(in the rows, 128 means zero)
Known rows, with every way that one mark hangs from another
vubit{votu}: [132 112 108 118 155 128 132 116 115  90 125 124 132 123 157 112 125 112
 115  72 162 128 124 105 111]
vubit{duvek kegel{mesil} votu{nuged{gomog}}}: [108  43 163 156 173 136 123 105 199 147 144 122 136 132 136 125 128  96
 173 149 108 122 124 116 160]
gomog{mesil{vubit} nuged{duvek votu{kegel}}}: [138 238 146 125  97 161 144 178  41  81 130 146 119 121 152 143 122 138
 119 116 142 134 103 129 116]
kegel{duvek mesil{gomog vubit} votu}: [174 113 115 123 119 135 113 126 163 147 109 138 121 143 108 121 145 149
 143 175  92 122 170 159 147]
votu{kegel nuged{duvek}}: [212 145 146 152 145 103 138 128 104  91 137  94 131 115 125 152 114 147
 102 115 175 171 106 141 105]
vubit{votu{kegel nuged{gomog}}}: [189 118 138 137 141 132 132  76 132 100 133  96 131 129 165 140 115 130
 126  67 163 131 135  97 129]
gomog{nuged{duvek votu}}: [114 163 135 144 122 120 141 162  61  56 140 146 132 123 180 149 125 133
 122 106 184 132 121 118 107]
mesil{gomog}: [149 143 118 122 123 131 131 105 140 104 128 109 131 137 141 116 137 146
 141 101 177 161 151 146 117]
mesil{gomog kegel vubit{duvek votu}}: [ 97 109 114 187 124 194 107 134  90 130 108 166 137 151  72  81 140  88
 180 103 103  90 169 126 110]
vubit{kegel votu}: [ 84  82 118 132 166 118 142 127 112 113 118 128 141 117 153 112 135  99
 133  85 143 131 112 111 122]
pafu{duvek{kegel{mesil votu}}}: [101 122 101  67 116  46 116 136 142 175 127 100 109 115 119 149 131 130
 115 161 121 124 125 139 131]
kegel{duvek}: [182  73 116 131 146 102 126 121 151 104 128 111 125 124 134 132 131 163
 100 117 158 146 115 123 116]
kegel{duvek mesil{gomog{nuged{votu}} vubit}}: [122 139 153 109  84 151 119 149 129 132 124 161 131 155 140 138 146 159
 174 172 112 112 161 159 158]
pafu{duvek{kegel}}: [125 114 101  94 112  51 122 132 121 160 134  95 114 117 111 148 129 131
 110 127 144 136 132 136 111]
kegel{votu}: [129 117  93 105 147 114 140 117 119  97 121 123 129 117 166 116 126 136
  85  96 167 138 112 106 104]
gomog{mesil{vubit}}: [123 164 115 100 119 181 135 141 150 128 129 131 126 116 129  99 116 132
  85 123 108 148 100 129 126]
gomog{mesil{kegel} nuged}: [ 65 193 131 105 103 205 131 139 153 130 140 136 141 127 148 111 114 161
  63 100 122 142  43  95 115]
mesil{gomog kegel{duvek votu{nuged}}}: [175  69 104 158 126 112 128  92 131 142 112 142 145 146 106 135 130 153
  84 158 108 107 123 127 119]
duvek{kegel}: [ 98 163 116  99 129  86 136 118 117 128 127 105 124 113 116 125 126 129
 120  98 167 150 127 127 112]
duvek{kegel{mesil}}: [ 71 173 139  75 127 102 123 128 159 140 132  95 123 112 107 122 125 135
 143 127 151 162 123 148 138]
duvek{kegel{mesil votu{nuged{gomog}}}}: [112 149 132  95 129  95 131  86 182 160 137 104 123 117 137 143 114 128
 114 149 120 129 140 121 153]
vubit{duvek votu}: [141  85 111 142 171 123 125 122 112  88 131 131 122 131 137 107 132 103
 143  87 169 119 119 104 100]
gomog{mesil nuged{duvek{kegel} votu}}: [ 91 252 128 113 112  94 152 153  51  93 144 138 115 115 146 157 119 119
 107 130 149 123 100 128 114]
mesil{gomog vubit{kegel votu{nuged}}}: [122  93 129 152 136 142 141 113 117 171 113 157 151 139 123 114 137  83
 146 141  77 112 158 143 141]
kegel{mesil{vubit{duvek votu{nuged}}}}: [132  80 147 126 154 162 113 136 163 151 133 151 132 133 107 105 118  94
 141 162  87 111 120 135 142]
pafu{duvek{kegel{mesil}}}: [ 99 124 126  72 111  63 110 142 165 174 138  86 114 117 106 146 129 139
 137 156 131 147 128 157 138]
mesil{kegel{duvek votu} vubit}: [122  68  94 155 123 154 117 146 107 135  98 161 137 126  93 105 128 138
  83 130  85  94 125 106 113]

Rows
[183 240 174 139 108 148 117 141 140 108 142  96 121 143 137 154 142 176
 175 114 174 181 134 160 129] : votu{kegel{mesil{gomog{nuged{duvek}}}}}
[128 119 166 124 123 126 123 132 202 171 134 123 134 148 140 148 156 174
 162 165 116 156 114 151 157] : vubit{kegel{duvek mesil{gomog{nuged}}}}
[137 105 111 177 123 205 110 119 149 134 117 148 126 133  97 105 118 117
 105 108  53  81 135  91 142] : nuged{gomog{mesil{kegel{duvek} vubit{votu}}}}
[ 77 187 127  69 106 147 152 137 104  86 142 143 130 124 199 132 120 148
  91 112 165 132  69 111 122] : gomog{mesil nuged{votu}}
[158  63 123 139 161 130 144 127 145 181 120 154 136 123 115 128 123 102
  75 177  33 100  86 122 146] : gomog{mesil{vubit{kegel{duvek} votu{nuged}}}}
[ 43 223 151  66  82 100 132 125 103 129 134 130 129 141 144 145 143 141
 188 139 167 133 151 157 148] : duvek{kegel{mesil{gomog{nuged{votu}}}}}
[ 90 146 119  94 151  78 122 128 135 143 128 116 111 120 101 120 134 120
 149 148 149 131 117 131 120] : vubit{duvek{kegel{mesil votu}}}
[148  41 104 142 142 112 131 110 131 134 115 142 146 126 117 133 116 150
  50 150 108 106  86 102 112] : mesil{kegel{duvek votu{nuged}}}
[ 70 174 137 139 103 235 117 166 140 154 136 168 132 137 108  94 122 137
  94 126  85 116  63  99 114] : gomog{mesil{kegel vubit{duvek}} nuged}
[246  76 147 148 133 104 128  83 171 116 137  84 124 131 137 160 122 181
 110 115 158 148 128 115 134] : votu{kegel{duvek} nuged{gomog}}
[157 119 151  99 107  85 125 119 103  77 115  97 123 140 122 149 149 178
 203 143 191 149 155 176 144] : nuged{votu{kegel{duvek mesil{gomog}}}}
[ 67 180 143 142 116 160 153 191  68 113 130 172 133 117 155 133 128 106
 118 151  97 121  98 132 131] : gomog{mesil{vubit{kegel}} nuged{duvek votu}}
[ 96  84 127 174 118 210 116 110 137 138 121 155 151 131 117 100 106  93
 114  97  72  87 154  91 139] : mesil{kegel vubit{votu{nuged{gomog}}}}
[136 219 143 141 125  91 119 131 131 127 134  95 116 126  79 140 136 124
 186 147 148 167 177 184 134] : nuged{duvek{kegel{mesil{gomog}}}}
[151  93  88  86 124  24 134 111 114 185 131 114 120 118 130 165 120 121
  64 164 115 108 115 123 112] : pafu{duvek{kegel{votu{nuged}}}}
[195 114 129 205 148 166 124 120 123 113 136 143 130 125 130 130 108  81
 116 113  90 105 183 113 134] : mesil{vubit{votu{nuged{duvek gomog}}}}
[228 142 152 177 137 124 132 106 133  86 145  84 125 120 138 157 112 147
 122  99 172 166 143 125 121] : votu{kegel nuged{duvek gomog}}
[134  38 126 165 166 107 142  99 163 139 135 131 132 127 158 131 130 113
 121 146 130 120 118  97 128] : vubit{duvek kegel{votu{nuged{gomog}}}}
[136  65 134 175 154 136 133 118 117 170 118 164 141 147 100 109 143  75
 172 155  82 104 156 142 131] : mesil{gomog vubit{duvek kegel votu{nuged}}}
[132  43 116 161 160 123 129 145 113 147 105 152 134 125 113 116 142 101
 130 126  78 102 138 118 132] : mesil{vubit{kegel{duvek} votu}}
[ 96 128 102  74 101  80 110 158 134 200 117 123 111 118  98 135 131 115
 121 174  83 110 148 147 140] : pafu{duvek{kegel{mesil{vubit} votu}}}
[ 73 179 148 151 101 123 120 159  90 101 128 127 117 111  99 133 121  94
 200 144 124 120 211 159 156] : nuged{duvek{kegel{mesil{vubit}}} gomog votu}
[128 149 137 131 104 165 132 134  86  77 127 124 109 129 132 115 128 127
 176 109 157 122 138 124 128] : nuged{gomog{mesil{vubit{duvek}}} votu{kegel}}
[135  92 113 153 154 157 119 142 104 112 121 155 123 133 115  92 132  88
 147  99 124 103 143 110 108] : mesil{vubit{duvek votu}}
[116 194 157  91 105 169 119 122 193 139 144 116 133 147 162 130 140 172
 150 125 154 165 124 146 143] : kegel{mesil{gomog{nuged}}}
